Known rows, with every step that occurs:
zolob, dodut, bupez, zadef: [ 0.73  1.06 -4.74 -0.56 -2.39 -0.16  0.46  1.25 -0.67  0.34 -0.18  0.67
 -1.48 -1.19  1.04  0.49 -1.37  2.21 -0.40 -0.24  0.91  0.52  1.61 -0.86
  0.95]
fuvirun, fibe, zolob, dodut, bupez, zadef: [ 1.90  0.37 -1.69 -1.35 -1.26 -1.56  1.04 -0.89 -0.48 -0.44  1.30 -1.43
 -1.17 -0.33  1.76 -0.42 -0.34  2.74  0.45 -1.02 -0.75  0.39  0.24 -1.04
 -0.24]
bupez, fibe, zolob, dodut: [-1.07  0.05 -0.20 -2.24 -1.76 -0.45  0.21 -0.80 -0.39 -0.26  1.08 -0.41
  0.57  0.50  0.57  0.10  0.25  1.55 -0.28 -0.41 -0.46 -0.42  0.31 -0.59
 -0.06]
bupez, zadef: [ 1.41  0.31 -1.86 -1.06 -1.14 -0.92  1.61 -0.64  0.62  0.24 -2.29  0.28
  1.01 -0.65  2.30 -0.70 -0.49  0.24 -0.60 -0.11 -0.07 -0.51  0.85 -0.10
  0.17]
zuda, zadef, bupez, dodut, zolob, fibe: [ 1.46  0.47 -5.46 -1.01 -2.87  0.54 -1.74  1.90 -0.38 -0.35 -1.73  0.40
 -0.66 -0.56  0.98  0.30 -1.34  0.82 -0.27 -0.14 -0.49  0.49  3.09 -0.72
  0.09]
fuvirun, fibe: [ 1.92 -0.54  0.65 -0.70  0.37 -1.27  0.76 -0.58 -0.45 -0.47  0.99 -1.50
 -0.56  0.39  0.85 -0.64  0.06  1.39  0.21 -0.55 -0.85  1.08 -0.37 -0.22
  0.22]
dodut, zolob, fibe, zuda, zadef: [ 1.44 -0.26 -1.63 -0.50 -0.53 -0.09  0.09 -0.22  0.71 -0.82  0.62  0.88
  0.36 -0.52  0.61 -0.02  1.25  1.25  0.33 -0.53 -0.65 -0.24  3.62 -1.08
  0.01]
fibe, fuvirun: [-0.45 -0.05 -1.33  0.08 -0.52 -0.37  0.80 -0.49  0.34 -0.07  0.02 -0.74
 -1.54  0.17  0.75 -0.41  0.49  1.49  0.98  0.78 -0.44  0.29 -1.44 -0.48
 -0.17]
bupez, fibe, zuda: [-0.35 -0.57  0.79 -2.51 -1.96 -1.03  0.01 -0.27 -0.32 -0.36 -0.39 -0.54
  2.36  0.48  0.63 -0.76  0.38 -0.38 -0.68  0.19 -1.18 -0.15  0.57 -0.59
  0.17]
zadef, bupez, dodut: [-0.68  0.74 -5.54 -1.17 -2.48  0.06 -0.73  2.59 -1.24 -0.12 -1.35 -0.33
 -0.43 -0.92  0.35 -0.08 -1.39  1.19 -0.36 -0.39  0.17  1.45  1.66 -0.78
 -0.13]
fibe, zuda, zadef: [ 1.56  0.06 -0.67 -0.61 -2.67 -0.07 -1.01  0.32  0.59 -0.22 -1.56  0.20
  1.99 -0.10  0.96 -0.56 -0.27 -1.90 -0.23  0.31 -1.20 -1.64  1.43 -0.51
 -0.48]
zuda, zadef, bupez, fibe, zolob, dodut: [ 0.17  0.73 -3.12 -1.34 -2.86  0.71 -2.07  1.49 -0.29 -0.16 -1.32 -0.01
 -0.62  0.01  1.12  0.59 -1.22  0.88 -0.25  0.25 -0.84  0.17  1.88 -0.47
  0.14]
fibe, zolob: [-0.78  0.51  0.18 -0.42 -0.48 -0.11 -0.18 -1.17  0.37 -0.19  0.95 -0.43
 -0.01 -0.03  0.19  0.03  0.49  0.34  0.74 -0.51 -0.51 -1.32 -0.39 -0.54
 -1.35]
fuvirun, fibe, bupez, zadef: [ 2.99 -0.43 -0.16 -0.69  0.11 -2.52  1.31 -0.76 -0.54 -0.11 -0.22 -2.27
 -1.00  0.13  4.65 -1.06 -0.81  2.69  0.05 -0.06 -1.31  1.85 -0.50 -0.63
 -0.25]
dodut, bupez: [-0.37  0.53 -2.24 -0.39 -0.66 -0.41 -1.31  1.15 -1.14  0.09  0.22 -0.36
 -1.62 -0.88 -0.70  0.34 -0.70  0.84  0.35  0.42  0.05  1.33 -0.01 -0.94
  0.32]
zuda, zadef, bupez: [ 0.66  0.66 -2.81 -0.24 -1.83  0.85 -2.21  1.78 -0.08 -0.04 -1.96  0.14
 -0.79 -0.18  0.82  0.51 -1.25 -0.04 -0.10  0.50 -0.70  0.39  1.58 -0.17
  0.11]
zolob, dodut, bupez: [-0.01  0.89 -3.85 -0.02 -1.85  0.31 -0.33  1.54 -1.00  0.22  0.97  0.54
 -1.95 -0.89 -0.07  0.82 -1.14  2.14 -0.09 -0.17  0.94  0.78  1.19 -0.80
  0.86]
zolob, dodut: [ 0.25  0.53 -2.32  0.22 -1.35  0.61  0.54  0.77 -0.18  0.16  0.78  0.74
 -0.82 -0.26  0.35  0.58 -0.66  1.51 -0.33 -0.49  0.91 -0.18  1.17 -0.14
  0.64]
zolob, fibe, zuda: [ 1.81 -0.76 -0.83 -1.11 -0.83 -1.59 -0.21 -0.77 -0.67 -0.66  0.58 -0.62
  0.19 -0.08  1.25 -0.63 -0.16  0.00  0.34 -0.67 -1.49 -0.21  2.25 -1.12
 -0.33]
zuda, zadef, bupez, dodut, zolob: [ 0.96  0.69 -5.12 -0.80 -3.01  0.97 -1.66  2.20 -0.06 -0.17 -2.06  0.59
 -0.27 -0.60  0.70  0.34 -1.20  0.51 -0.40  0.08 -0.19  0.27  2.55 -0.49
  0.12]
fuvirun, fibe, bupez: [ 2.35 -0.60  0.76 -0.17  0.65 -2.08  0.57 -0.47 -0.87 -0.24  0.91 -2.44
 -1.48  0.45  3.51 -0.67 -0.59  2.59  0.35  0.00 -1.27  2.03 -0.92 -0.55
 -0.34]
bupez, zadef, zuda: [ 1.57  0.12 -3.32 -1.57 -2.12 -0.61  0.85 -1.55  0.66  0.17 -2.14  0.54
  1.59 -0.99  3.43 -0.33 -0.15 -0.57 -1.19  0.17 -0.41 -0.63  1.10 -0.22
  0.44]
fibe, bupez, zadef: [ 1.56  0.15 -1.25  0.00 -0.35 -1.83  0.88 -0.25 -0.17  0.51 -1.72 -1.10
 -0.62 -0.34  5.43 -0.57 -1.25  1.91 -0.24  0.69 -0.65  1.01 -0.17 -0.57
 -0.67]

Rows:
[ 1.20 -0.29 -5.69 -1.49 -2.32 -0.47  1.25  0.29 -0.24 -0.49  0.25  0.39
 -0.04 -0.76  0.28 -0.49  0.12  2.15 -0.09 -0.94  0.47  0.12  2.23 -1.14
 -0.04]  bupez, dodut, zolob, fibe, fuvirun
[ 1.11  0.63 -4.91 -0.92 -3.20  0.72 -1.92  2.11 -0.43 -0.04 -2.31  0.22
 -0.37 -0.43  0.81  0.25 -1.75  0.00 -0.44  0.13 -0.39  0.22  2.00 -0.38
  0.00]  zuda, zadef, bupez, dodut
[-0.21  0.63 -3.48 -1.23 -2.78 -0.21 -0.32  1.43 -1.15  0.04  0.74  0.27
 -0.80 -0.63  0.27  0.46 -0.95  1.93 -0.42 -0.10  0.38  0.69  1.46 -1.09
  0.96]  zolob, dodut, bupez, fibe, zuda
[ 1.93  0.26 -2.37 -1.57 -1.72 -1.38  0.63 -1.30 -0.47 -0.46  1.35 -1.33
 -0.85 -0.49  2.31 -0.26 -0.13  2.37  0.20 -0.87 -0.93  0.33  0.37 -1.08
 -0.08]  fuvirun, fibe, zolob, dodut, bupez, zadef, zuda
[-0.90  0.86 -5.89 -1.03 -2.16  0.46 -0.42  2.69 -0.75 -0.31 -1.00  0.23
 -0.32 -1.16  0.10  0.07 -0.61  1.92 -0.27 -0.51  0.44  1.53  2.51 -0.96
 -0.01]  zadef, bupez, dodut, zolob
[ 1.20  0.42 -3.48 -1.20 -3.90 -0.06 -1.37  1.62 -0.01 -0.30 -2.23  0.07
  1.75 -0.56  1.11 -0.60 -0.97 -1.30 -0.42  0.12 -1.13 -0.92  2.19 -0.87
 -0.52]  fibe, zuda, zadef, bupez, dodut
[-0.87  0.15 -1.67 -1.85 -1.18 -0.90 -1.27  0.94 -1.49 -0.03  0.27 -0.70
 -0.94 -0.41 -0.57  0.20 -0.61  1.27 -0.09  0.58 -0.35  1.75  0.00 -1.04
  0.69]  dodut, bupez, fibe
[ 0.70  0.61 -4.58 -1.47 -2.12 -0.86 -0.75  0.05 -0.67  0.22 -1.30  0.01
 -0.47 -1.57  1.65  0.11 -0.85  0.46 -0.49  0.55 -0.25  0.93  0.75 -1.10
  0.62]  dodut, bupez, zadef, zuda
[ 2.09 -0.23 -5.52 -1.72 -3.21 -0.30  0.54  0.60 -0.13 -0.56 -0.42  0.75
  1.18 -0.84  0.46 -0.49 -0.26  0.87 -0.52 -1.04  0.14 -0.60  3.31 -1.16
 -0.14]  bupez, dodut, zolob, fibe, zuda, zadef
[-0.95 -0.59 -0.15 -2.04 -1.06 -0.92  0.65 -0.63 -0.26 -0.24  0.04 -1.03
 -0.14  0.79  0.72 -0.51  0.55  1.61  0.06  0.71 -0.87  0.81 -0.98 -0.49
  0.46]  bupez, fibe, fuvirun
[ 1.38  0.44 -5.91 -1.02 -3.05  0.44 -1.47  1.74 -0.24 -0.36 -1.72  0.13
 -1.23 -0.51  1.19  0.12 -1.17  1.37  0.05  0.13 -0.65  0.59  2.66 -0.90
  0.05]  zuda, zadef, bupez, dodut, zolob, fibe, fuvirun
[ 2.57 -0.23 -0.68 -1.22 -1.72 -1.24 -0.36  0.34 -0.31 -0.68 -0.43 -1.49
  0.44  0.11  1.67 -0.93 -0.36  0.43  0.09 -0.30 -1.79  0.57  1.01 -0.74
 -0.12]  fuvirun, fibe, zuda, zadef, bupez
[ 0.96 -0.01 -3.33 -0.03 -1.21 -0.97  0.47  0.78 -0.57  0.17 -0.28 -0.66
 -0.56 -0.47  3.51 -0.29 -0.84  2.57 -0.24  0.14  0.13  1.19  0.54 -0.94
 -0.83]  fibe, bupez, dodut, zolob
[ 1.64  0.02 -2.22 -0.31 -1.04 -1.63  0.31 -0.89 -0.14  0.44 -1.60 -0.96
 -0.19 -0.58  6.18 -0.32 -0.99  1.38 -0.65  0.85 -0.88  0.91 -0.05 -0.64
 -0.51]  fibe, bupez, zadef, zuda
[ 2.77 -0.16 -2.37 -1.55 -2.48 -1.06  0.10  0.66 -0.17 -0.80 -0.41 -1.04
  0.84 -0.25  1.45 -1.01 -0.19  0.99 -0.10 -0.60 -1.38  0.48  1.84 -0.99
 -0.09]  fuvirun, fibe, zuda, zadef, bupez, dodut, zolob
[ 0.73  0.95 -5.44 -0.81 -2.84 -0.01  0.06  0.79 -0.64  0.30 -0.12  0.79
 -1.14 -1.36  1.57  0.66 -1.21  1.83 -0.66 -0.09  0.74  0.43  1.70 -0.92
  1.06]  zolob, dodut, bupez, zadef, zuda
[ 1.88 -0.80 -0.79 -0.16  0.68 -2.05 -0.38 -0.76 -1.28 -0.23  0.93 -1.47
 -2.15  0.17  3.54 -0.12 -1.00  2.14  0.52 -0.13 -1.29  1.48  1.12 -1.04
 -0.51]  zolob, fibe, bupez
[ 0.45 -0.50  0.33 -2.51 -2.65 -0.75 -0.66 -0.10 -0.09 -0.36 -1.04 -0.34
  2.30  0.56  0.90 -0.58 -0.01 -0.77 -0.79  0.38 -1.40 -0.53  1.00 -0.50
  0.24]  bupez, fibe, zuda, zadef
[-1.51  0.38 -1.98 -1.96 -1.94 -0.43 -1.15  1.93 -1.01 -0.38 -1.12 -0.80
  0.54 -0.24  0.70 -0.24 -0.41  0.87 -0.34  0.23 -1.11  1.58  1.59 -0.89
  0.09]  zadef, bupez, fibe, zuda
[ 0.91 -0.29 -1.18 -0.45 -0.03 -0.30  0.57 -0.32  0.57 -0.83  1.09  0.74
  0.38 -0.60  0.36 -0.12  1.52  1.55  0.41 -0.68 -0.46  0.04  3.34 -1.16
 -0.02]  dodut, zolob, fibe, zuda
[ 2.58 -0.74 -2.42 -0.90 -0.36 -2.35  0.00 -1.53 -0.97 -0.16 -0.12 -1.21
 -1.38 -0.33  5.13 -0.31 -1.07  1.84 -0.06 -0.08 -1.50  1.16  1.69 -1.15
 -0.29]  zolob, fibe, bupez, zadef, zuda
[ 0.68 -0.28 -1.22 -0.19  0.80 -0.05  0.55 -0.38  0.39 -0.70  1.38  0.79
 -0.64 -0.46  0.13  0.18  1.38  2.17  0.45 -0.66 -0.05  0.54  2.91 -0.86
  0.25]  dodut, zolob, fibe
[ 3.08 -0.50  0.23 -1.15 -1.52 -1.34  0.06 -0.34 -0.02 -0.64 -0.12 -1.34
  0.81  0.29  1.54 -1.00 -0.13  0.05  0.02 -0.32 -1.70 -0.01  0.59 -0.58
 -0.11]  fuvirun, fibe, zuda, zadef
[ 1.51  0.07 -0.34 -0.88 -0.63 -1.07  0.91 -1.07 -0.30 -0.56  2.02 -1.41
 -0.92  0.21  1.16 -0.35  0.10  2.38  0.57 -1.13 -0.76  0.09 -0.06 -0.66
 -0.40]  fuvirun, fibe, zolob, dodut
[ 1.33 -0.19  0.76 -0.99  0.01 -1.35  0.64 -1.43 -0.21 -0.63  1.62 -1.81
 -0.57  0.33  0.99 -0.59  0.41  1.62  0.71 -0.89 -1.20  0.17 -0.61 -0.59
 -0.71]  fuvirun, fibe, zolob
[ 0.90 -0.31 -1.20  0.20  0.98 -0.59  0.44 -0.29  0.14 -0.53  1.36  0.12
 -1.28 -0.40  1.92  0.18  0.96  3.01  0.56 -0.32 -0.33  1.23  2.53 -1.07
 -0.16]  dodut, zolob, fibe, bupez
[-1.21 -0.20  0.84 -2.37 -1.10 -0.73 -0.09 -1.14 -0.26 -0.33  0.71 -0.79
  0.93  0.60  0.36 -0.19  0.52  0.78 -0.10 -0.15 -0.91 -0.33 -0.22 -0.52
 -0.36]  bupez, fibe, zolob
